Each row was made from one small tree. Brackets hold a mark, then the marks that hang from it, in alphabetical order. Every link used is in the known rows. Write each row's tree.
Known rows:
(bire nama): 1.122 -0.547 -1.259 -1.543 2.168 -4.501 0.764 -2.142 0.988 1.254 -4.179 0.873 1.396 -1.903 -0.594 2.669 0.928 0.289 2.673 -0.735
(rusisat (kepez (bire nama))): 0.786 1.236 -1.392 1.430 -0.185 -1.219 1.533 -0.341 2.523 -0.069 -3.105 3.121 2.194 -4.780 2.607 1.453 -2.156 0.531 2.763 -0.057
(kedaka (faza (kepez (rusisat lino))) vamuf): -3.176 0.576 1.721 0.910 0.878 1.552 -2.077 -2.841 1.250 1.981 -0.458 -1.706 -1.384 6.118 -0.397 0.793 0.770 2.070 -2.967 -0.555
(kedaka (faza (kepez rusisat)) vamuf): -3.519 1.950 0.879 0.333 2.290 -0.333 -0.509 -1.878 1.479 2.407 -1.750 -0.925 -0.474 5.319 -1.385 0.534 -0.348 0.018 -1.613 -0.477
(rusisat (kepez bire)): 0.175 1.836 -1.303 2.858 0.044 -2.198 -0.455 0.460 3.262 0.693 -1.986 2.421 0.137 -2.896 0.917 1.419 -2.376 -0.022 1.469 -1.109
(kepez (bire nama) faza (rusisat lino)): 0.727 -2.681 1.959 -2.007 -3.906 4.314 0.235 0.279 -0.816 -0.338 2.288 2.205 -0.515 -0.180 2.660 -0.848 2.852 1.627 0.317 2.918
(kedaka (faza kepez) vamuf): -3.208 2.225 0.096 1.589 4.072 -2.860 0.133 -2.493 0.705 3.643 -2.815 -1.399 1.163 4.788 -2.435 1.805 -1.307 1.404 0.002 -2.471
(lino (rusisat (kepez (faza (kedaka vamuf))))): 1.051 0.305 -4.508 0.682 0.073 -1.134 3.102 2.681 0.079 -0.910 -0.017 -1.355 1.289 0.022 -1.124 -1.973 -2.079 0.963 -2.315 3.198
(lino rusisat): 1.398 0.492 -0.944 1.978 2.118 -4.182 0.905 -0.163 0.305 2.646 -4.011 0.060 -1.814 -1.517 -3.308 1.695 -0.522 -1.330 -0.499 -0.380
(kepez (bire nama) rusisat): 0.527 0.272 1.020 -1.311 -1.304 -0.043 1.101 0.382 0.863 0.780 -1.878 2.622 -0.545 -2.711 2.058 0.629 0.665 -1.538 1.486 0.704
(lino (rusisat (kepez bire (faza kedaka)))): 2.229 -0.133 -2.671 1.862 -1.001 0.275 2.497 3.507 -1.614 -1.438 0.831 0.104 -0.421 -3.835 -0.919 -1.417 -2.579 -1.289 -0.606 1.671
(faza (kedaka vamuf) (kepez bire rusisat)): -1.152 2.874 0.294 -0.270 0.226 0.148 0.082 2.063 -0.925 -0.724 1.516 -1.645 0.018 0.516 -0.239 -2.151 -0.093 -3.163 -0.346 -0.773
(kepez bire (faza (kedaka vamuf)) (rusisat lino)): -0.372 -1.493 0.246 -2.000 -3.073 3.175 0.015 2.851 -1.180 -0.382 5.065 -0.456 -1.710 3.109 1.738 -2.954 1.533 1.360 -2.535 1.682
(rusisat kepez lino): 0.457 -0.650 -1.955 2.169 0.393 -1.682 -2.851 -2.468 3.785 -0.708 -1.715 0.382 -0.387 -0.830 0.273 2.305 -0.255 2.879 -0.363 -0.240
(vamuf kedaka): 2.362 -1.602 0.360 -0.844 2.163 -4.539 -0.315 -1.154 0.009 1.259 -1.444 0.590 0.790 -1.786 -2.459 1.560 -0.242 -0.954 1.367 -3.842
(kepez (faza (kedaka vamuf)) (rusisat lino)): -0.096 -2.359 -1.262 -3.527 -1.616 1.114 -0.936 1.099 -0.475 -1.388 3.612 -1.726 -1.549 4.404 0.296 -1.842 2.759 2.035 -3.100 2.468
(rusisat (kepez (faza kedaka)) lino): 1.652 -2.568 -3.056 -0.810 -0.018 -0.637 -2.210 -0.474 0.182 -3.700 1.724 -1.638 0.167 -0.294 -0.151 0.172 0.861 2.683 -0.363 1.338
(rusisat (kepez (bire nama) (faza kedaka)) lino): 2.321 -2.252 -1.794 -0.832 -2.051 2.196 0.712 0.513 -1.407 -3.553 2.176 0.385 1.953 -3.515 3.013 -0.476 0.136 2.364 1.490 1.561
(kepez (bire nama) (faza kedaka) (rusisat lino)): 2.188 -3.382 0.861 -3.690 -2.954 3.645 0.246 1.237 -2.811 -2.491 3.334 -0.203 -0.851 -1.396 2.313 -1.249 2.970 0.427 0.314 2.271
(vamuf (kedaka (faza (kepez rusisat)))): 0.094 -1.063 3.176 -0.718 2.301 -0.411 -1.273 -2.336 -1.320 0.510 -1.177 -0.654 -0.382 0.918 -2.855 1.174 -0.509 -1.906 -0.190 -3.494

Which tree is each row?
0.628 -2.431 3.919 0.147 1.050 1.752 -2.721 -3.612 -1.297 0.164 0.476 -1.230 -1.111 1.639 -1.867 1.224 0.687 -0.126 -1.487 -3.512 -> (vamuf (kedaka (faza (kepez (rusisat lino)))))
-3.674 2.830 2.535 1.749 0.678 1.482 0.502 -0.089 0.700 3.528 -0.500 0.405 -0.783 4.128 0.038 -0.200 -1.534 -0.681 -1.201 -1.022 -> (kedaka (faza (kepez bire rusisat)) vamuf)
-0.084 1.433 2.134 -0.107 -0.635 1.356 0.358 -0.416 -0.851 -0.558 -1.389 1.055 1.283 -2.849 0.813 -0.318 1.153 -2.860 2.692 0.593 -> (faza (kepez (bire nama) rusisat))
1.331 -0.145 -0.491 2.048 -1.432 0.780 -0.084 -1.535 2.343 -0.641 -1.425 2.229 1.347 -3.883 3.250 1.414 -1.104 2.579 1.537 -0.048 -> (rusisat (kepez (bire nama)) lino)
-1.547 -0.685 2.683 0.896 1.469 1.094 -3.715 -3.646 0.404 0.619 -1.148 -1.722 -2.577 3.491 -1.430 2.287 1.440 0.708 -1.661 -0.969 -> (kedaka (faza (kepez (rusisat lino))))
-0.625 2.047 -2.031 -0.297 3.654 -4.359 -0.241 -0.344 -0.908 -0.579 -0.881 -3.293 1.582 1.310 -2.544 0.025 0.024 -1.017 0.829 -2.169 -> (faza (kedaka vamuf) kepez)
0.903 -1.075 2.021 -0.677 -2.406 1.933 -0.383 -0.802 0.539 0.594 -0.172 2.053 -1.245 -1.877 2.783 0.740 1.720 0.239 0.231 0.712 -> (kepez (bire nama) (rusisat lino))
0.522 1.271 -3.165 2.047 -1.613 0.832 4.073 4.165 -0.643 -0.091 1.447 0.154 0.747 -1.148 0.190 -2.650 -3.350 0.167 -1.673 2.463 -> (lino (rusisat (kepez bire (faza (kedaka vamuf)))))
-0.870 1.934 2.132 1.381 -0.302 0.596 -1.621 0.391 -0.180 0.158 -0.400 0.384 -1.055 -0.989 -0.752 -0.152 0.833 -3.123 1.354 -0.687 -> (faza (kepez bire rusisat))
-0.513 -1.274 -2.121 -4.153 -0.291 -0.849 0.410 2.310 -0.244 -0.854 2.094 -1.493 -0.508 3.626 -0.664 -1.940 1.905 -0.148 -1.697 2.602 -> (kepez (faza (kedaka vamuf)) rusisat)
-3.642 2.957 1.861 3.179 2.459 -1.078 1.212 -0.838 0.067 4.561 -1.477 0.160 0.843 3.844 -1.159 1.028 -2.549 0.466 0.527 -3.397 -> (kedaka (faza (kepez bire)) vamuf)
1.476 -1.693 -1.597 0.558 -1.583 1.265 -1.246 1.362 -0.305 -2.633 3.160 -0.288 -0.162 -1.599 1.285 -0.431 -0.352 2.060 0.080 0.635 -> (rusisat (kepez bire (faza kedaka)) lino)
0.174 -0.767 -0.678 -4.369 -2.124 1.781 3.235 3.189 -1.667 -0.719 2.415 0.727 1.434 0.542 2.427 -2.750 0.789 -0.275 0.076 2.863 -> (kepez (bire nama) (faza (kedaka vamuf)) rusisat)
1.975 1.729 -1.418 3.243 -0.784 -0.172 3.465 0.625 0.911 1.103 -3.720 2.672 1.282 -6.327 1.191 0.437 -3.228 -0.601 0.846 1.150 -> (lino (rusisat (kepez (bire nama))))
-0.978 1.933 -1.096 -1.871 1.958 -1.785 -0.933 0.183 -0.318 -1.434 0.251 -2.915 0.132 1.846 -1.640 -1.345 1.097 -2.217 -0.648 0.030 -> (faza (kedaka vamuf) (kepez rusisat))
-0.188 -0.216 1.474 0.596 -0.074 0.765 -4.063 -2.601 0.425 -1.317 -0.304 -1.457 -1.441 1.285 -1.329 0.753 3.168 -0.491 -0.468 0.114 -> (faza (kepez (rusisat lino)))
0.154 -1.348 -0.509 2.293 -2.522 2.301 -1.345 0.375 1.480 -0.474 2.198 1.760 0.054 -0.586 1.653 0.157 -0.331 3.348 0.604 1.271 -> (rusisat (kepez bire faza) lino)
-0.734 -0.159 -0.617 -2.790 -1.738 0.894 1.454 3.971 -0.715 -0.106 3.535 -0.066 -0.797 2.228 0.598 -2.711 0.597 -0.818 -1.249 1.886 -> (kepez bire (faza (kedaka vamuf)) rusisat)
-0.152 -0.388 4.692 0.760 0.798 1.578 -0.351 -0.572 -1.919 1.587 0.368 0.775 -0.703 -0.382 -1.404 0.429 -1.727 -2.615 0.335 -4.139 -> (vamuf (kedaka (faza (kepez bire rusisat))))
1.466 1.159 0.038 -0.724 2.365 -2.218 1.053 -0.352 -3.183 -1.680 -1.304 -1.340 2.441 -4.403 -0.615 0.282 0.104 -2.908 3.986 -2.444 -> (faza kedaka (kepez (bire nama)))
